Every row comes from one small tree of marks. The marks that hang from a mark follow it in brackets, in alphabetical order. Every link used is in the known rows. Which tree was each row made from?
In the rows, zero is written as 128.
Known rows
zalof(midod vagufem): [140 148 157 153 133 147 123 164 141 120  85  80 118  79 154  97 167 100
 186  68 131 192 137 111 102 136 118]
fulotev(zalof(midod) zuga): [122 104 127 142 103 152 100 178 141 108 118 116 111  80 166 103 181  83
 174  97 165 191  86  83 138 150 181]
midod(pela zalof zuga): [140 144 133 154 121 146 126 174  85 120 166  93 124  78 167 138 129  84
 167 118 146 142  41 140 185 131 150]
zalof(fulotev(midod vagufem)): [110 119 131 138 135 138 144 170  62 125 124  95 126 128 150 123 150 149
 161 125 114 165 186 135  93 149 151]
zalof(fulotev(zuga) midod(vagufem(pela))): [165  89 128 165 108 150 103 190  95 133  91  81 139  87 157 118 152  81
 174  79 161 179 107 133 101 145 143]
vagufem(pela): [146 135 152 152 128 157  98 182 103 121 132 107  83 101 167 119 157  99
 163 118 142 163 116 134 128 143 166]
midod(pela zalof(fulotev vagufem) zuga): [144 146 134 153 129 127 148 177 113 111 140  60 151  97 162 132 117  99
 188  95 140 142  95 136 157 130 128]
fulotev(zuga): [130 105 151 137 108 153 115 173 129 125 119  95  92  83 164 111 160  89
 158 105 151 179  77 109 143 145 155]
vagufem(pela(fulotev zalof(midod zuga))): [122 108 129 161 133 144 138 188  86 103 123  93 156 102 161 122 113  88
 187  84 147 154 134 129 107 142 160]
pela(midod): [126 149 137 157 124 147 131 163  82 123 121 126 117  95 154 105 149 116
 164 119 124 185 113 107 127 138 149]
fulotev(midod zalof zuga): [104  96 128 131 100 156  87 183 135 112 156 132  94 101 164 114 166 105
 159 127 158 195  99  94 148 153 186]
vagufem(pela(fulotev midod zuga)): [139 112 115 172 131 147 130 191  96 106 148 109 161 100 156 110 112 132
 180 112 153 149 101  72 135 138 174]
vagufem(pela(zalof)): [124 126 135 151 122 148 115 178  85 107 147 116 115 104 173 121 135  88
 176 113 137 163 133 139 139 143 171]
vagufem(zuga): [128 144 174 146 127 156 137 168  63 131 132 106  93 105 160 108 159 102
 145  96 139 189  59 142 142 139 165]
zalof(fulotev vagufem(pela zuga)): [150 146 172 151 140 145 140 181  91 118 106  71 111 138 154 109 140 114
 169  82 146 179 128 144 110 141 153]
zalof(fulotev midod): [137 123 132 148 139 135 145 178  93 116  87  72 155 100 147 113 156  98
 177  73 127 171 139 127  95 139 130]
zalof(fulotev midod(pela zuga)): [148 131 112 156 138 136 149 180  94 106 101  60 176 108 145 133 142  98
 176  81 139 154  85 123 132 130 132]
midod(vagufem(pela(zalof(fulotev))) zuga): [144 101 113 168 113 143 127 193  46 114 155 105 161 109 187 129 108 105
 177 106 141 167  84 156 153 133 151]
fulotev(midod(zalof zuga)): [127 128 132 144 126 157 121 175  39 125 180 105 123 101 161 129 128 100
 154 122 130 175  55 145 173 135 139]
pela(zalof zuga): [104 108 109 148 125 129 162 172  92  94 155 109 180  87 176 113 111 108
 191  91 131 175 102 112 144 137 159]
zalof(fulotev vagufem(pela(midod)) zuga): [149 150 139 162 144 129 156 177  93 111  81  79 144 139 150 115 115 125
 183 104 132 186 167 139  72 144 131]
pela(zalof): [104 124 134 142 119 137 139 169  93 107 141 115 133  90 174 113 136  96
 178 101 123 173 130 132 141 139 153]
midod(vagufem zalof(zuga)): [140 123 154 166 107 140 128 175  64 149 144 114 102  55 185 120 126  89
 169 106 135 181  87 184 111 141 133]
zalof(midod zuga): [136 137 142 154 138 144 147 167  84 124  88  86 130  90 154 117 151  91
 168  85 132 194 101 146  89 142 130]
zalof(fulotev midod(zuga) vagufem): [148 134 130 153 145 134 158 177 104 105  86  49 177 115 153 109 139 112
 185  60 132 182 113 114 114 130 108]
midod(pela zuga): [140 141 133 152 124 147 126 177 110 114 139  90 120  94 165 133 142 105
 163 116 143 154  49 121 170 130 153]
vagufem(pela zuga): [148 146 171 153 130 167 112 177  50 127 137 111  78 121 160 116 157  96
 145 109 153 179  64 151 141 143 181]
pela(fulotev(zuga)): [119  83 153 143 109 149 120 189 157 122 129  79 112  75 164 106 143 104
 163  92 158 148  91  83 144 141 160]

Which tree is each row?
[113 159 140 165 121 160 120 162  26 115 154 168  88 135 166 106 169 142
 158 153 152 186 117 105 133 156 232]  fulotev(vagufem(pela(midod) zuga) zalof)
[121 121 126 169 126 129 160 177 114 110 155  97 180  70 158  96  97 133
 198  87 143 155 111  63 138 133 139]  pela(fulotev midod(zalof(vagufem)) zuga)
[128 141 130 153 126 144 121 176 135  98 124 105 134  96 176  99 163 110
 188  87 146 194  90  88 141 136 154]  fulotev(zalof(midod(zuga) vagufem))
[151  87 135 176 112 148 107 202 117 129 156 104 132  66 182 111 120 126
 181  95 157 151  98 110 126 136 163]  midod(vagufem(pela(fulotev zuga)))
[130 163 147 162 129 135 151 158  76 126 120 111 125  88 157 107 120 106
 179 111 126 190 121 135 109 141 127]  pela(midod(zalof(vagufem zuga)))
[ 96  99 137 141 115 146 105 199 142 109 168 120 113  94 169 108 149 132
 170 112 143 158 141  81 136 143 180]  pela(fulotev(midod zalof))
[126 109 139 178 105 146 122 185 108 137 134 124 129  63 167  98 131 132
 173 101 136 165 117  91 124 133 147]  pela(fulotev midod(vagufem))
[ 98  69 103 162 108 135 142 195  98 110 184 112 196  72 175 114  86 133
 193  82 137 165 119 101 138 134 150]  pela(fulotev(midod(vagufem)) zalof zuga)
[130 135 126 147 124 157  88 189 111 100 167 121 107 130 174 117 146 128
 174 126 150 191 105 104 155 142 175]  fulotev(midod(zuga) zalof(vagufem(pela)))
[145 145 129 164 136 139 140 177  35 120 127 109 136 118 152 128 115  97
 169 128 137 165 125 152 105 147 155]  vagufem(pela(midod(zalof(fulotev zuga))))
[160 109 134 173 113 151 101 190  94 132 149 116 121  71 183 115 133 114
 176 108 150 175  86 133 125 138 158]  midod(vagufem(pela(zuga)))
[113 138 162 154 116 141 121 186 178 109 141  99 105  88 167 107 154 121
 181  90 162 148 112  84 142 137 187]  midod(pela(fulotev(zalof(vagufem(zuga)))))
[120 109 101 164 103 141 118 180 100 118 169 125 162  73 167 132 112 116
 188 105 136 178 111 135 137 137 152]  fulotev(midod(pela(zalof zuga) vagufem))
[129 127 123 165 130 150 139 174  99 115 122  76 149  87 153 125 147 124
 175  96 146 135  91  92 143 133 155]  zalof(midod(pela(fulotev(vagufem)) zuga))
[125 149 145 160 125 165 112 165  40 116 138 140  94 123 164 109 187 121
 163 123 158 183 117 117 118 155 220]  fulotev(vagufem(pela zuga) zalof(midod))
[125 152 139 160 127 139 149 160  47 129 132 123 127  89 157 116 122  96
 167 124 126 183  95 144 118 143 143]  pela(midod(zalof(zuga)))
[ 91 110 102 151 113 129 171 155  51 104 114 122 177 123 152 112 120 122
 179 123 129 178 162 105 124 150 165]  pela(midod zalof(fulotev(vagufem zuga)))
[132 131 133 153 124 140 104 187 157  94 149 116 118  99 184 103 148 125
 195 107 157 179 130  87 130 145 185]  fulotev(zalof(vagufem(pela(zuga))))
[124 139 149 162 127 153 140 167  95 127 112  87 122  87 141 116 163 118
 169  85 150 147 109 103 119 140 170]  zalof(midod(pela(fulotev(vagufem(zuga)))))
[103 107 105 137 130 133 159 181  48  98 153  94 184 133 161 129 107 110
 173 101 118 174 121 139 146 136 139]  pela(zalof(fulotev(midod(zuga))))
[139 123 125 162 129 151 131 184 121 111 122  70 153  82 152 125 142  99
 176  80 150 142  63  93 153 128 143]  zalof(midod(pela(fulotev) zuga))
[107 137 143 146 127 146 140 158  25 138 155 117 102 104 157 129 136 128
 158 141 119 176 148 166 103 153 154]  fulotev(midod(zalof(zuga)) vagufem)
[115 140 117 147 121 146 129 172 104 103 153  99 148 111 158 134 118 113
 180 106 131 177 105 126 165 132 137]  fulotev(midod(pela(zalof(vagufem)) zuga))
[137 104 136 162 113 161 103 186 114 119 130 107 115  99 152 111 134 108
 165 117 165 153  97  76 143 145 176]  vagufem(pela(fulotev(zuga) midod))
[ 89  70 125 137 103 148 126 187 118 108 158 102 148  93 158 116 116 100
 173  96 148 159 122  95 156 143 159]  pela(fulotev(midod zuga) zalof)
[142 131 124 176 109 151 126 171  52 134 140 134 137  86 172 109 129 125
 161 119 131 195  48 118 152 129 139]  pela(midod(vagufem zuga))
[146 146 141 156 136 150 135 167 111 112 100  73 141  95 159 103 151 104
 182  71 136 192  81 106 136 129 115]  zalof(midod(zuga) vagufem)
[116 136 116 148 118 138 107 182 172  97 158 117 133  95 164 118 144 137
 195 111 149 183 138  82 133 143 173]  fulotev(midod(pela(zuga)) zalof(vagufem))
[107  90 121 134 114 127 154 178 102 101 122  89 160 106 165 118 125  88
 180  90 138 169 130 126 134 144 152]  pela(zalof(fulotev(zuga)))
[122 142 114 162 131 136 169 161   4 119 145 111 166 118 157 119 117 132
 167 133 122 162 101 123 147 139 151]  pela(midod(zalof(fulotev(vagufem)) zuga))
